Each row comes from the steps of one walk. Every step used is in the known rows, and no mark comes twice. Write the walk behind each row, first mark first.
Known rows
Y -> N -> L: [-34.4  -8.1 -11.0  25.6  18.7 -14.2  33.2 -57.1   9.2 -24.3  23.0 -23.6
  25.0 -30.1 -15.7   8.8 -20.4  21.9 -11.7]
H -> Y: [-25.4   6.5 -14.3 -12.9  40.7 -16.3  39.5 -47.2   8.1  -6.4  15.4 -35.3
  26.6 -10.0   5.6  -6.0  20.9  12.3 -15.7]
H -> Y -> R -> L -> U: [-54.5 -13.1  -2.1 -37.6  60.9  -9.9  57.4 -34.4  14.3  -6.4  23.5 -31.8
  32.4  25.0  -3.9  -1.1  18.1  16.2 -15.7]
U -> L -> H -> Y -> R: [  7.1  12.7  23.5 -27.1  33.6 -12.7  51.6 -47.7  17.2   9.4  31.5 -33.9
  32.2  23.2 -22.1  -0.5  17.5  -1.6 -24.5]
L -> U: [-67.3  -1.9   6.9 -12.7  -2.2  -5.0  26.9 -32.0   4.0   3.0  27.9 -18.7
   7.5   0.1  16.1  -9.2 -11.7  12.4  -8.8]
H -> Y -> N -> U: [-39.4 -11.5  -9.5   7.1  39.0 -18.1  40.1 -47.1  16.0 -24.3  13.4 -62.9
  34.6 -37.7 -22.4  -0.3  29.5  14.1 -16.1]
Y -> R -> N -> U -> L -> H: [-10.4  26.0  36.2 -28.6   8.3  -0.3  60.0 -35.5  19.1  -2.1  35.1 -33.2
  19.8  31.1 -29.2  -8.0  -4.5   8.1 -14.3]
N -> L -> Y -> R -> U: [-21.4  32.5 -23.2   1.6  17.0   5.7  49.5 -51.6   7.8 -17.8  40.4   4.3
  12.7  -5.6   7.2  10.8 -21.9  42.6 -25.2]
Y -> H: [-30.2   0.1 -16.5 -13.5   9.4 -15.0  35.9 -39.3  17.2   2.9  39.6 -21.8
   5.4  -8.4  12.0  -8.6 -22.8  26.4 -11.1]
R -> U -> L: [ -1.8  19.7   6.7 -28.1  22.1  16.2  37.3 -41.7   6.6   0.8  25.6  17.1
  13.0   5.8   3.2 -10.2 -27.9  20.8 -21.5]
R -> N: [-33.7  13.7   2.4 -27.3  10.7 -16.8  46.8 -33.5   8.9  -1.8  19.8 -12.0
  14.1   0.1   6.7 -10.2 -12.4  16.5   5.6]
N -> L -> H -> Y -> R: [-16.8  15.0 -11.2   8.7  43.8 -18.0  56.9 -59.2  16.2 -16.8  31.8 -46.2
  31.7  15.9 -11.5  10.1  27.2   7.5 -34.2]
L -> Y -> R -> N -> U -> G: [-15.3  13.3 -33.3 -18.3   2.4  -8.5  57.4 -30.1  11.7  -6.2  35.1 -33.0
  11.4   0.1 -15.8  -9.2  -7.9  35.6   9.2]
R -> L -> U -> G: [-49.4 -26.7 -34.5 -23.3  32.8   2.7  43.4 -28.3  -2.5   2.2  19.4  -7.5
  11.2  15.8  -0.8 -12.3 -13.4  22.8  -6.6]
N -> U -> L -> H -> Y: [-12.6  23.6  22.7   0.6  40.3   7.6  43.8 -53.2   8.9  -7.6  22.0 -54.0
  23.1  -4.5 -18.3 -11.3  38.4   4.8 -37.6]
L -> Y -> R -> N: [-29.8  26.9   6.9 -35.2  -1.1 -21.2  53.9 -32.0  11.1   7.6  35.6 -14.9
  15.3  -3.8  -1.9  -1.8 -18.3  29.2   9.2]
L -> U -> G: [-45.7 -23.8 -29.6  -7.8  -0.1  -7.9  29.3 -29.0  -0.3   6.7  28.1 -14.0
   8.4   5.6  10.4 -12.5 -13.2  13.1   1.8]
Y -> U: [-56.5 -13.9 -19.2 -11.0   1.5 -15.9  28.6 -38.7  16.6   0.5  25.9 -18.3
  21.0 -12.2 -32.9 -11.7 -21.5  22.2 -17.6]
N -> L -> U: [-64.8   4.4   3.4  22.3  13.3   1.9  29.9 -48.9  -0.6 -20.8  34.2 -19.8
  10.2  -3.1  15.1  -1.2 -12.6  24.1 -18.4]
R -> U: [-29.1  11.4 -23.8 -26.4  16.2   1.6  38.8 -35.9   6.9  -1.8  18.8   8.5
  13.3   1.6  13.3  -4.8 -15.5  21.0 -20.5]
N -> L -> Y -> H: [-31.8  29.1 -10.6  26.2  15.2  -4.6  37.5 -56.6   9.9 -14.9  51.1 -22.2
   0.4 -40.1  17.4  -1.3 -21.6  49.2 -19.0]
L -> Y -> R -> U: [-24.6  23.8 -19.5 -34.6   3.0  -2.5  45.8 -37.4  12.3   5.7  33.4   6.0
  11.5  -1.7   7.0   6.2 -22.5  30.0 -17.1]

Which walk is each row?
[-43.1 -34.4 -24.0  34.9  41.2 -19.5  43.8 -50.6   4.8 -25.4  31.3 -40.5
  35.8 -27.5  -9.1   7.2  14.0  16.2   3.7]
H -> Y -> N -> L -> U -> G
[-24.0  14.9  10.2 -38.0  31.8 -34.2  72.5 -35.6  20.8   7.8  28.1 -39.4
  34.8  24.0  -7.7   3.3  28.9  -0.9  -4.8]
L -> H -> Y -> R -> N
[-13.4  -5.0  18.3   4.8  44.6  -2.6  39.0 -52.6  15.8 -22.7  20.5 -55.2
  37.0 -33.6 -33.2  -6.9  18.0  12.9 -15.7]
H -> Y -> N -> U -> L
[-32.3  11.8  -4.3 -10.3  32.6 -20.4  48.3 -46.0   7.4   7.2  16.0 -40.6
  22.3  -4.6   1.9  -1.1  35.9  -3.0 -26.1]
L -> H -> Y
[-13.3   4.2 -25.6 -37.3  43.8 -12.0  57.1 -38.2  19.1  -7.2  25.1 -12.4
  34.4  18.6   4.0   3.4  11.3  15.3 -18.4]
H -> Y -> R -> U
[-49.0   5.4  -4.5   9.8  -2.0  -7.6  30.6 -44.9   8.4 -11.1  18.8 -45.4
  13.5 -57.8 -19.1   0.7  -2.9  29.1 -13.0]
L -> Y -> N -> U
[ -9.0  32.3  22.8 -11.2   4.3   5.8  26.3 -48.1   1.3   9.6  30.4  -6.9
   5.1 -26.5  -2.5 -13.4 -23.4  27.5 -13.3]
U -> L -> Y
[ -2.2   4.8 -54.4 -29.0   3.7  -3.5  49.6 -33.0   9.1   9.4  34.2  10.1
  11.3   5.1   2.1  -0.3 -24.0  32.2  -6.7]
L -> Y -> R -> U -> G
[-51.2 -13.2 -17.7  -7.9  33.5 -22.1  39.5 -44.1  18.5  -5.6  21.3 -37.1
  35.4 -20.8 -32.1  -9.8  14.0  19.1 -19.8]
H -> Y -> U
[-55.4  -8.2  -5.8  -7.0  27.5 -26.9  45.5 -43.9  18.8   6.9  23.3 -43.7
  33.6 -15.1 -35.0  -2.5  28.0   4.8 -31.6]
L -> H -> Y -> U
[-21.5  27.4 -15.2  11.2  11.4  -7.7  39.8 -56.0   7.1 -15.8  39.0 -18.8
  11.7 -10.9  -4.3   6.0 -20.4  38.8 -19.6]
N -> L -> Y -> R
[-26.6  23.3   6.7  -6.7  14.4 -18.3  64.2 -45.6  15.0 -11.1  37.7 -23.3
  21.9  27.0  -8.4   7.5  -6.9  13.1 -13.2]
Y -> R -> N -> L -> H
[-21.2  40.5  37.4  -7.4  11.3   8.4  51.1 -38.3  17.0  -7.0  54.3 -32.2
   0.6 -33.2   1.4 -20.7 -18.9  44.8  -1.7]
R -> N -> U -> L -> Y -> H
[-36.4 -12.6   4.5  -6.6  30.2 -34.3  47.8 -46.7  14.5   5.9  15.2 -47.1
  36.7 -29.6 -16.2  10.2  30.6  -8.1 -16.0]
L -> H -> Y -> N
[  3.9  22.0  41.2 -39.5  38.2 -21.3  69.3 -41.4  18.3  10.6  35.1 -29.8
  36.6  26.0 -18.7  -3.0  17.6  -0.7  -4.8]
U -> L -> H -> Y -> R -> N
[-17.0  19.7 -18.1  -0.9  49.7  -6.3  66.6 -54.2  16.5 -18.6  33.5 -19.4
  31.7  21.5   0.3  17.4  25.4  13.3 -40.4]
N -> L -> H -> Y -> R -> U
[-29.9 -10.2 -17.9   2.7  43.4 -20.1  67.3 -39.3  11.2 -23.6  45.4 -32.7
  33.8  23.2   0.7   0.3  13.8  21.0  14.6]
H -> Y -> R -> N -> L -> U -> G
[-22.9 -33.3 -48.6   8.0   7.9  -9.5  33.4 -40.9  11.0 -14.5  16.6 -40.8
  20.9 -23.8 -32.2  -6.6  -9.1  18.5  -3.8]
Y -> N -> U -> G
[ -3.0  18.7  26.0 -15.0  38.4  -6.0  44.2 -51.9   7.5   9.9  22.7 -32.9
  25.6  -1.6 -10.4  -8.9  25.1  -2.2 -27.2]
U -> L -> H -> Y
[-36.7  -0.8  24.0 -10.5  -0.4  -6.3  32.5 -45.0  15.7  15.0  31.2 -15.5
  20.4  -3.7 -48.5 -11.3 -17.9   9.0 -30.5]
Y -> U -> L -> H
[-39.5 -15.9 -45.9   1.5  -5.4 -14.7  32.3 -38.9   7.8  10.1  31.2 -14.2
  14.0 -33.9 -35.1 -14.0 -20.6  35.8  -7.1]
L -> Y -> U -> G
[-23.4 -27.5 -36.4  12.5  30.9 -20.1  50.1 -44.7  12.6  -7.6  13.8 -67.8
  33.5 -24.5 -33.4   0.9  41.1  -0.5 -16.1]
L -> H -> Y -> N -> U -> G
[-32.9 -32.7 -37.7 -36.0  59.5 -10.2  60.9 -31.4   9.7  -3.2  25.1 -28.3
  32.7  32.6 -11.4  -4.6  13.9  19.9  -4.1]
H -> Y -> R -> L -> U -> G
[-12.2  14.5  22.5 -14.6   8.4   5.0  37.8 -43.0   8.0   5.0  26.7  10.1
  16.4 -45.3 -11.0   1.8 -31.7  27.4  -8.3]
R -> U -> L -> Y -> N
[-53.2   9.5  18.6  -0.3  44.2 -17.1  63.9 -43.6  15.8 -27.5  44.5 -36.7
  34.0  16.1   8.5   4.4  16.0  20.3   4.2]
H -> Y -> R -> N -> L -> U
